Every row comes from one small tree of marks. The marks that hang from a mark follow it in brackets, in the order of their numbers. Every link used is in the known rows. Which tree was each row made from?
Known rows
q_832{q_754{q_243{q_497}}}: [ 0.66 -0.34  1.37  0.04 -0.34  0.35  0.25 -2.16 -0.69  0.60  0.20  2.91
 -2.03  0.05  0.60  1.15 -0.02 -0.60  1.20  1.24  0.34 -0.43 -0.33  2.02
  0.26]
q_705{q_804{q_754}}: [-1.54 -0.52  1.03  0.51  0.94 -0.54 -0.70  0.18  1.70 -1.42  0.84  1.25
  0.72 -0.85  0.25  0.97 -3.54 -0.84  0.05 -3.77  2.62  0.96 -0.27  1.08
 -0.15]
q_705{q_804{q_754{q_243}}}: [-1.22  0.25  1.94 -0.13  0.38 -0.95 -0.84  0.84  1.79 -0.85  0.72  1.61
  0.83 -1.51  0.12  1.39 -3.59 -1.36 -0.60 -1.23  2.49  1.11 -0.53  1.04
  0.39]
q_127{q_804}: [ 1.30 -3.25 -1.25  0.74 -0.12  1.11 -0.41 -2.75  0.52 -0.54 -1.55  0.26
  1.82 -0.01  0.15 -1.79 -1.64  2.05 -0.91 -3.79  1.38 -0.46  0.41  0.95
 -1.36]
q_832{q_754}: [-0.14 -1.61  0.18  0.81  0.39  0.34 -0.16 -3.17 -0.74 -0.53  0.28  2.67
 -1.98  0.63  0.85  0.30 -2.40 -0.08  0.84 -3.24  2.11  0.87 -0.22  2.30
 -0.57]
q_497{q_832{q_127}}: [-0.93 -2.22 -2.18  0.16  0.51  1.74 -0.27 -2.57  1.20 -1.02 -0.54 -2.21
 -0.26  0.45  0.50  1.98 -3.74  0.48  0.61 -2.70 -0.77  2.74  0.21 -1.21
  0.48]
q_705{q_804{q_754{q_243{q_127 q_957}}}}: [-1.42  0.22  2.32 -0.75  0.29 -1.30 -1.29  2.54  1.40 -0.77  0.90  1.97
  0.36 -1.40 -0.40  0.80 -1.83 -1.61 -0.17 -0.06  1.12  2.00 -0.31  0.15
 -0.65]
q_804{q_754{q_243{q_957} q_832{q_127}}}: [-0.38  3.13 -0.10  0.29  0.14 -0.85  0.05  2.89 -1.68  0.31  0.93 -0.63
 -0.17 -0.42  0.61  2.08 -1.38  0.53  0.55  1.45 -0.52 -0.75  0.11 -1.40
  1.60]
q_705{q_804{q_754{q_243{q_127}}}}: [-1.39  0.25  2.61 -0.89  0.36 -1.06 -1.09  0.59  1.50 -1.69  0.61  2.03
  0.69 -1.66 -0.31  1.11 -1.92 -1.55 -0.36 -0.25  2.05  1.63 -0.15  0.88
 -0.51]
q_497{q_832{q_127{q_804} q_754{q_243}}}: [ 0.79  0.35 -0.70 -0.32 -0.61  0.36  0.04 -2.38 -0.31 -0.39 -1.10 -1.41
 -1.65 -0.72  1.21  0.88 -3.09  0.56  0.46  0.00 -0.14  3.29 -0.86 -0.66
 -0.13]
q_832{q_127 q_754{q_243}}: [-0.05  0.09  0.89 -1.13 -0.74 -0.13 -0.28 -2.63 -0.21 -0.02 -0.78  3.29
 -2.34 -0.76  1.53  3.51 -1.90 -1.35  0.91  0.30  1.12  2.01 -0.94 -0.02
  0.99]
q_754{q_243{q_127} q_804}: [-1.12  0.30  1.17 -1.39 -1.05 -0.10  0.00 -0.30  1.15 -1.27 -1.09  2.74
  0.87 -0.92 -0.69 -2.47  0.93 -2.44 -1.40  1.31  0.50  0.67  0.49  0.36
 -0.22]
q_832{q_127 q_754{q_243{q_957}}}: [ 0.18 -0.29  0.41 -0.84 -0.67 -0.17 -0.68 -0.31 -0.71  1.03 -0.76  3.22
 -2.57 -0.75  1.09  3.01 -1.65 -1.40  1.07  0.83  0.26  1.96 -1.12 -0.80
  1.04]
q_705{q_804{q_754{q_243 q_832}}}: [-1.22  1.74  1.35  0.47  0.50 -0.91 -0.04  1.68  1.29 -0.86  1.10 -0.32
  0.25 -1.21  0.30  1.20 -2.58 -0.55 -0.41 -0.26  2.73 -0.31 -0.31  0.63
  0.77]
q_804{q_754{q_243{q_127 q_497}}}: [-0.32  1.70  1.72 -0.56  0.31 -0.86  0.16  0.15 -0.98 -1.72  1.03  1.47
  0.75 -0.07 -0.71  1.21  1.64 -0.44  0.67  1.66 -1.68 -0.60  0.82  1.28
 -0.75]
q_243{q_127{q_804} q_497{q_832}}: [ 1.27 -1.93 -0.67 -0.51  0.10  1.26  0.67 -2.60  0.54 -2.29 -0.60 -2.32
  0.87  0.71 -1.06 -2.10  3.21  1.29  0.39  0.13 -2.69 -0.30  0.48 -0.09
 -3.34]
q_832{q_127 q_754{q_804}}: [-1.01  0.96 -0.84 -0.68 -0.38  0.09  0.74 -1.78 -0.29 -0.83 -0.58  2.71
 -2.02 -0.58  1.78 -0.19 -1.01 -2.65  1.02 -2.77  2.29  1.17 -0.87 -0.11
  0.66]
q_243{q_127 q_754}: [-0.59 -2.50  0.25 -0.36  0.69  0.29 -1.50 -1.84  0.46  0.18  0.03  1.52
  0.74  1.34 -1.45 -0.14  3.13 -0.60 -1.55 -0.32 -0.31  1.67  0.57  0.95
 -0.74]
q_754{q_243{q_497} q_804 q_832}: [ 0.08  2.56 -0.08  0.01 -0.66  0.25  2.37  1.15  0.61  1.05 -0.31 -1.30
  0.28 -0.01  0.21 -2.43  2.47 -0.74 -0.01  3.32  0.49 -4.38 -0.01 -0.07
  2.07]
q_127{q_804{q_754}}: [ 1.44 -0.24 -0.60  0.86  0.63 -0.44 -0.47 -0.98 -0.92 -1.32 -0.24  0.04
  1.65  0.16  0.25 -1.89 -1.74  1.91 -0.52 -3.85  1.19 -0.44  0.38  1.32
 -1.76]
q_243{q_957}: [-0.66 -3.73 -0.93  1.13  0.16  0.76 -0.94  0.77  0.34  1.13 -0.08  1.52
  0.38  0.68 -0.05  0.03 -2.36  0.73  0.28 -3.01 -0.26  0.25  0.04 -0.27
  0.30]
q_497{q_832}: [-0.95 -2.77 -1.77  1.53  0.70  1.84 -0.04 -2.28  0.76 -0.80  0.09 -2.02
  0.04  0.87  0.02  0.02 -3.97  1.26  0.20 -2.95 -0.44  1.91  0.61  0.60
  0.05]
q_127{q_804{q_754{q_243{q_497}}}}: [ 1.94  0.92  0.67  0.00  0.02 -0.52  0.29 -0.48 -0.93 -0.41 -0.07 -0.09
  1.64 -0.51  0.03 -1.03 -0.07  1.73  0.07 -0.29 -0.25 -1.34  0.31  1.09
 -1.25]
q_754{q_243}: [-0.14 -1.99  0.80 -0.33 -0.25  0.94 -0.64 -1.64  1.45  0.45 -0.87  2.03
  0.73 -0.58 -0.23  1.40 -2.47  0.45 -0.82  0.26  0.85  0.36  0.32  1.02
  0.99]

Write each row's tree
[ 1.37  0.96 -1.08  1.14  0.63 -0.31  0.23 -0.46 -1.50 -1.26  0.08 -1.78
  1.36  0.20  0.45 -2.20 -0.90  2.71 -0.33 -3.03  1.26 -2.01  0.53  1.01
 -1.26] : q_127{q_804{q_754{q_832}}}
[ 1.30 -0.88 -0.18 -0.20  0.04  0.75  0.97 -2.69 -0.54 -2.40 -0.30 -1.34
 -1.01  0.72 -0.29 -2.22  3.53  0.75  1.25  0.44 -1.99  0.21  0.09  0.49
 -3.87] : q_243{q_127{q_804} q_497{q_832{q_754}}}
[ 0.27 -0.24 -1.91  0.29  0.37  0.75 -0.20 -1.76  0.01 -1.35 -0.32 -2.86
  0.37 -0.14  0.95  0.62 -3.22  1.33  0.62 -2.99 -0.94  2.26  0.26 -1.38
 -0.73] : q_497{q_832{q_127{q_804{q_754}}}}
[ 1.36  0.72 -0.72 -0.72 -0.57  0.61  0.24 -0.59  0.42  0.15 -1.84 -1.66
  0.63 -0.81  0.77  1.42 -0.47  1.84 -0.74  1.70  1.19 -1.54 -0.18 -1.47
  1.34] : q_754{q_243 q_832{q_127{q_804}}}
[ 0.62  0.41 -0.49 -0.32  0.54 -0.06 -0.26 -1.35 -1.11 -3.10 -0.03 -0.36
  1.09  0.15 -0.29 -1.99  1.48  1.71 -0.88 -1.44  0.30 -0.01  0.89  0.85
 -3.20] : q_243{q_127{q_804{q_754{q_832}}}}
[-0.08 -1.21 -1.60  0.94  0.35 -0.13 -0.95  2.54 -0.51  3.87  0.34 -1.48
 -0.41  1.43 -0.28  0.95  1.33  0.62 -0.33  0.03 -0.68 -0.81 -0.66 -1.86
  2.48] : q_243{q_754{q_832{q_127}} q_957}
[ 1.13 -0.82 -1.73  0.71  0.12 -0.23 -1.01  2.64 -0.57  3.86 -0.26 -2.15
  0.06  1.43 -0.16 -0.24  1.62  1.34 -0.95  0.16 -0.48 -1.11 -0.46 -2.26
  1.70] : q_243{q_754{q_832{q_127{q_804}}} q_957}
[ 1.42  0.35 -1.04 -0.32 -0.97  0.32 -0.05  1.89 -0.01  1.81 -1.80 -1.51
  0.15 -0.67  0.52  1.34 -0.68  1.77 -0.58  2.50  0.51 -1.47 -0.41 -2.47
  1.62] : q_754{q_243{q_957} q_832{q_127{q_804}}}
[ 1.35 -1.48  1.29 -1.36 -0.66  0.58  0.39 -1.86  0.77 -0.86 -1.37  1.36
  1.24 -0.61 -1.02 -0.26  3.27  0.43 -0.29  2.95 -1.59 -0.82  0.44  0.39
 -1.76] : q_754{q_243{q_127{q_804} q_497}}
[-0.18 -1.29 -0.13 -0.21  0.55  0.67  0.36 -1.20  0.39  0.61  0.74 -1.98
  0.04  1.80 -1.52 -0.33  5.58 -0.41  0.35  1.52 -3.71  0.66  0.45  0.12
 -1.13] : q_243{q_127 q_497{q_832} q_754}
[-1.12  1.77  1.12 -0.55  0.29 -0.67 -0.19  1.31  1.44 -0.87  0.55 -0.50
  0.19 -1.36  0.67  2.30 -2.65 -1.11 -0.17  0.07  2.37  0.05 -0.52 -0.21
  1.38] : q_705{q_804{q_754{q_243 q_832{q_127}}}}
[-0.40  0.43 -0.53 -0.37  0.01  0.16  1.04 -0.15  0.08  0.61  0.79 -1.94
  0.22  1.45 -1.39 -3.00  6.27 -2.27 -0.21  1.98 -3.17 -0.10  0.32 -0.40
 -0.54] : q_243{q_127 q_497{q_832} q_754{q_804}}
[-0.77  1.92  1.89  0.54  0.52 -0.88  0.48  1.65  1.31 -0.38  0.97 -0.83
  0.18 -0.90  0.25  1.06 -0.81 -0.62  0.41  0.72  1.78 -1.41 -0.39  0.38
  0.92] : q_705{q_804{q_754{q_243{q_497} q_832}}}
[-0.74 -0.84 -1.50  0.43  0.15  1.19  0.18 -2.79 -0.23 -0.93  0.00 -0.98
 -2.40  0.52  1.45  1.74 -3.53 -0.28  1.33 -2.32 -0.14  3.44 -0.35 -0.43
  0.00] : q_497{q_832{q_127 q_754}}
[-1.39  0.57  0.43  0.95  0.87 -0.46 -0.39  0.95  1.09 -1.36  1.24 -0.99
  0.32 -0.54  0.61  0.49 -2.59 -0.25 -0.12 -2.71  3.08 -0.55 -0.25  0.86
  0.48] : q_705{q_804{q_754{q_832}}}
[-0.72  1.49  1.45 -0.48  0.46 -0.82 -0.55 -0.01 -0.99 -1.84  1.02  2.22
  0.75 -0.41 -0.26  1.01 -0.69 -0.24 -0.41  0.44 -0.38  1.20  0.97  1.36
 -1.02] : q_804{q_754{q_243{q_127}}}
[-0.31  0.42 -0.56 -0.12 -0.11  0.79 -0.01 -2.44 -0.13 -0.26 -0.23 -0.78
 -2.26 -0.35  1.01  2.56 -3.37 -0.46  1.12  0.05 -0.43  3.63 -0.55 -0.70
  0.38] : q_497{q_832{q_127 q_754{q_243}}}
[-1.11 -0.10  2.04  0.16 -0.03 -1.21 -1.25  2.63  1.30  0.28  0.62  1.64
  0.43 -1.56 -0.04  1.03 -3.33 -1.34 -0.20 -0.74  1.74  1.32 -0.67  0.27
  0.45] : q_705{q_804{q_754{q_243{q_957}}}}
[-0.96  0.83 -1.68  0.18 -0.26  0.69  0.79 -1.74 -0.41 -0.94  0.02 -1.11
 -2.44 -0.08  1.68 -0.52 -2.90 -1.62  0.91 -2.48  0.43  2.65 -0.76 -0.80
  0.44] : q_497{q_832{q_127 q_754{q_804}}}
[ 1.40 -1.16  0.78 -1.14 -0.74  0.67  0.32 -1.63  0.64 -0.83 -1.31 -0.84
  0.69 -0.20 -0.97 -0.47  2.31  0.77  0.10  3.48 -2.38  0.28  0.46 -0.16
 -1.84] : q_754{q_243{q_127{q_804} q_497{q_832}}}
[ 1.34 -2.78  0.14 -0.77 -0.07  0.93  0.37 -2.86  0.60 -2.37 -1.12  0.52
  1.11  0.55 -1.05 -1.68  4.64  0.81  0.21 -0.37 -1.54 -1.88  0.68  0.88
 -3.34] : q_243{q_127{q_804} q_497}
[-0.29  0.44 -1.50  1.67 -0.06 -0.38 -0.20  4.09 -0.71  4.26  0.63 -1.54
 -0.23  1.34 -0.45 -3.38  1.90 -0.36 -1.26 -0.47  0.26 -1.89 -0.44 -1.08
  2.42] : q_243{q_754{q_804 q_832} q_957}
[ 0.22 -0.48  1.29 -0.35 -0.65 -0.15 -1.07 -0.35 -1.29  0.07 -0.13  3.91
 -2.35 -0.03  0.15  0.46 -0.16 -0.75  0.49  1.42  0.33  2.33 -0.27  1.02
 -1.06] : q_832{q_754{q_243{q_127 q_957}}}
[ 0.90  0.29 -0.15 -0.62 -0.12 -0.13 -0.47 -1.13  0.03 -1.07 -1.19  0.46
  1.13 -0.87  0.89  1.43 -1.60  0.60 -0.50 -1.51  0.28  0.64 -0.29 -0.90
 -0.17] : q_832{q_127{q_804{q_754{q_243}}}}
[ 0.88 -0.58 -2.09  0.24  0.33  1.27  0.58 -1.67  0.63 -0.93 -1.21 -2.15
  0.55  0.34  0.80  0.22 -0.39  2.33 -0.25 -1.89  1.60 -2.11  0.19 -0.95
  0.44] : q_754{q_832{q_127{q_804}}}
[-0.67 -1.26 -0.78  0.94 -0.39 -0.60 -0.74  3.41 -0.10  4.03  0.23  0.64
  0.40  1.03 -0.53 -2.55  1.05 -1.38 -1.19 -1.32 -0.24 -0.40 -0.63 -0.58
  1.77] : q_243{q_754{q_804} q_957}
[-0.20 -0.14 -1.06  0.67  0.10  0.28  1.22  0.21  0.52  2.77  1.05 -2.86
  0.14  1.44 -0.69 -2.71  3.27 -1.49  0.41  0.26 -1.84 -1.18 -0.30 -0.18
  1.74] : q_243{q_497{q_832} q_754{q_804}}
[-0.66  1.24  1.24 -0.19  0.07 -1.22 -0.89  2.19 -1.53 -0.78  1.28  2.37
  0.29 -0.31 -0.58  0.73 -0.41 -0.32  0.01  0.87 -1.16  1.55  0.52  0.20
 -0.77] : q_804{q_754{q_243{q_127 q_957}}}
[-0.40  0.80  0.27 -0.29 -0.86  0.52  1.79  0.32  1.15  0.71 -0.37 -0.68
  0.24 -0.58 -0.24 -2.34  0.58 -1.73  0.24  2.18 -1.16 -0.95 -0.30 -0.25
  1.19] : q_754{q_243{q_497{q_832}} q_804}
[-1.55  0.96  0.49  0.05  0.95 -0.70 -0.31  0.80  1.51 -1.49  0.70 -0.85
  0.13 -0.74  0.82  1.64 -2.42 -0.66  0.17 -2.70  2.78  0.00 -0.30 -0.17
  0.77] : q_705{q_804{q_754{q_832{q_127}}}}
[-0.04 -0.88 -0.22  0.14  0.05 -0.15  1.23  0.15  0.79  2.66  0.45 -0.12
  0.78  1.13 -0.85 -2.48  4.79 -1.84 -0.31 -0.17 -0.84 -2.72 -0.04  0.75
  1.56] : q_243{q_497 q_754{q_804}}
[-0.25  1.70  0.74  0.57  0.35 -0.78  0.31  2.61 -1.48  0.88  1.65 -0.46
  0.01  0.13 -0.20  1.09 -0.84  0.50  1.17  1.52 -2.69  0.11  0.17  0.07
  0.43] : q_804{q_754{q_243{q_497{q_832} q_957}}}
[ 1.93  1.66 -0.52  0.52 -0.16 -1.01 -0.17  2.08 -1.92  0.43 -0.06 -1.44
  1.05 -0.16  0.16 -1.53 -0.97  2.51 -0.49  0.00  0.52 -1.68  0.12  0.01
 -0.66] : q_127{q_804{q_754{q_243{q_957} q_832}}}
[ 1.10  0.17  0.01 -0.59 -0.76  0.40 -0.28  1.71 -0.65  0.45 -1.14 -0.67
  0.30 -0.23 -0.64 -1.10  1.39  1.88 -1.24  3.52 -0.24 -0.99  0.27 -0.86
 -1.05] : q_754{q_243{q_127{q_804} q_957} q_832}
[-0.88  1.21 -1.82  0.37  0.02 -0.23  0.46  0.46  0.33  2.05 -0.18 -1.44
  0.21  0.76  0.35 -1.38  2.01 -0.86 -1.24 -0.62  1.41 -1.48 -0.11 -0.63
  2.64] : q_243{q_754{q_804 q_832{q_127}}}
[-0.26  1.95  0.97  0.40  0.20 -0.35  0.61  0.46 -1.01 -0.51  1.56 -0.37
  0.18 -0.10 -0.10  1.20 -1.06  0.27  1.09  0.81 -1.76 -0.11  0.49  0.89
  0.31] : q_804{q_754{q_243{q_497{q_832}}}}
[-0.48 -0.65  0.20 -0.62 -0.45 -0.52  0.22  3.23 -0.32  2.47  0.60  0.91
  0.04  1.63 -1.53 -3.11  7.67 -2.52 -0.16  1.99 -3.17 -1.41 -0.30 -1.13
 -0.43] : q_243{q_127 q_497 q_754{q_804} q_957}
[ 0.60 -0.54  1.39  0.23 -0.40 -0.26  0.18  0.02 -1.10  1.93  0.28  2.94
 -2.58  0.03  0.25  1.03  0.05 -0.71  1.57  1.75 -0.51 -0.22 -0.73  0.78
  0.29] : q_832{q_754{q_243{q_497 q_957}}}
[ 0.29 -0.69 -0.38 -0.07  0.16 -0.13  0.25  2.62 -0.97  2.40  1.04 -1.39
 -0.43  2.25 -1.40 -0.49  7.60  0.22  0.12  3.45 -3.28 -2.42  0.27 -1.15
 -0.39] : q_243{q_127 q_497 q_754{q_832} q_957}
[ 1.09  0.50  0.08 -0.71 -0.51  0.49  0.05 -1.13  0.18 -0.99 -1.56 -0.70
  0.75 -0.16 -0.65 -1.03  1.37  1.82 -1.48  2.94  0.88 -1.08  0.64  0.39
 -1.24] : q_754{q_243{q_127{q_804}} q_832}
[-0.53  2.42 -1.12  0.52  0.98 -0.40  0.57  0.15 -1.34 -1.51  1.20 -1.23
  0.05  0.56  0.94  1.89 -1.42  1.06  0.83 -2.26  0.82 -1.14  0.97  0.07
  0.75] : q_804{q_754{q_832{q_127}}}
[-0.08  0.29  0.15 -0.29 -0.62  0.46 -0.41  1.87 -0.37  0.34 -0.39 -0.11
 -0.17  0.05 -0.69  0.45  1.38  1.07 -0.70  3.67 -0.27 -0.67  0.57 -0.66
  0.01] : q_754{q_243{q_127 q_957} q_832}
[ 0.19  2.98  0.58  0.74  0.38 -0.94  0.91  3.16 -2.13  0.83  1.57 -1.04
 -0.50  0.38  0.03  0.92  0.62  1.00  1.10  2.10 -1.32 -2.77  0.45 -0.13
  0.78] : q_804{q_754{q_243{q_497 q_957} q_832}}
[-0.32 -2.24  0.88 -0.79 -0.75  0.18 -1.40  0.74  0.49  0.19 -0.94  2.71
  0.50 -0.30 -1.02  0.81 -0.11 -0.30 -0.58  2.03 -1.08  1.43  0.55 -0.38
 -0.73] : q_754{q_243{q_127 q_957}}
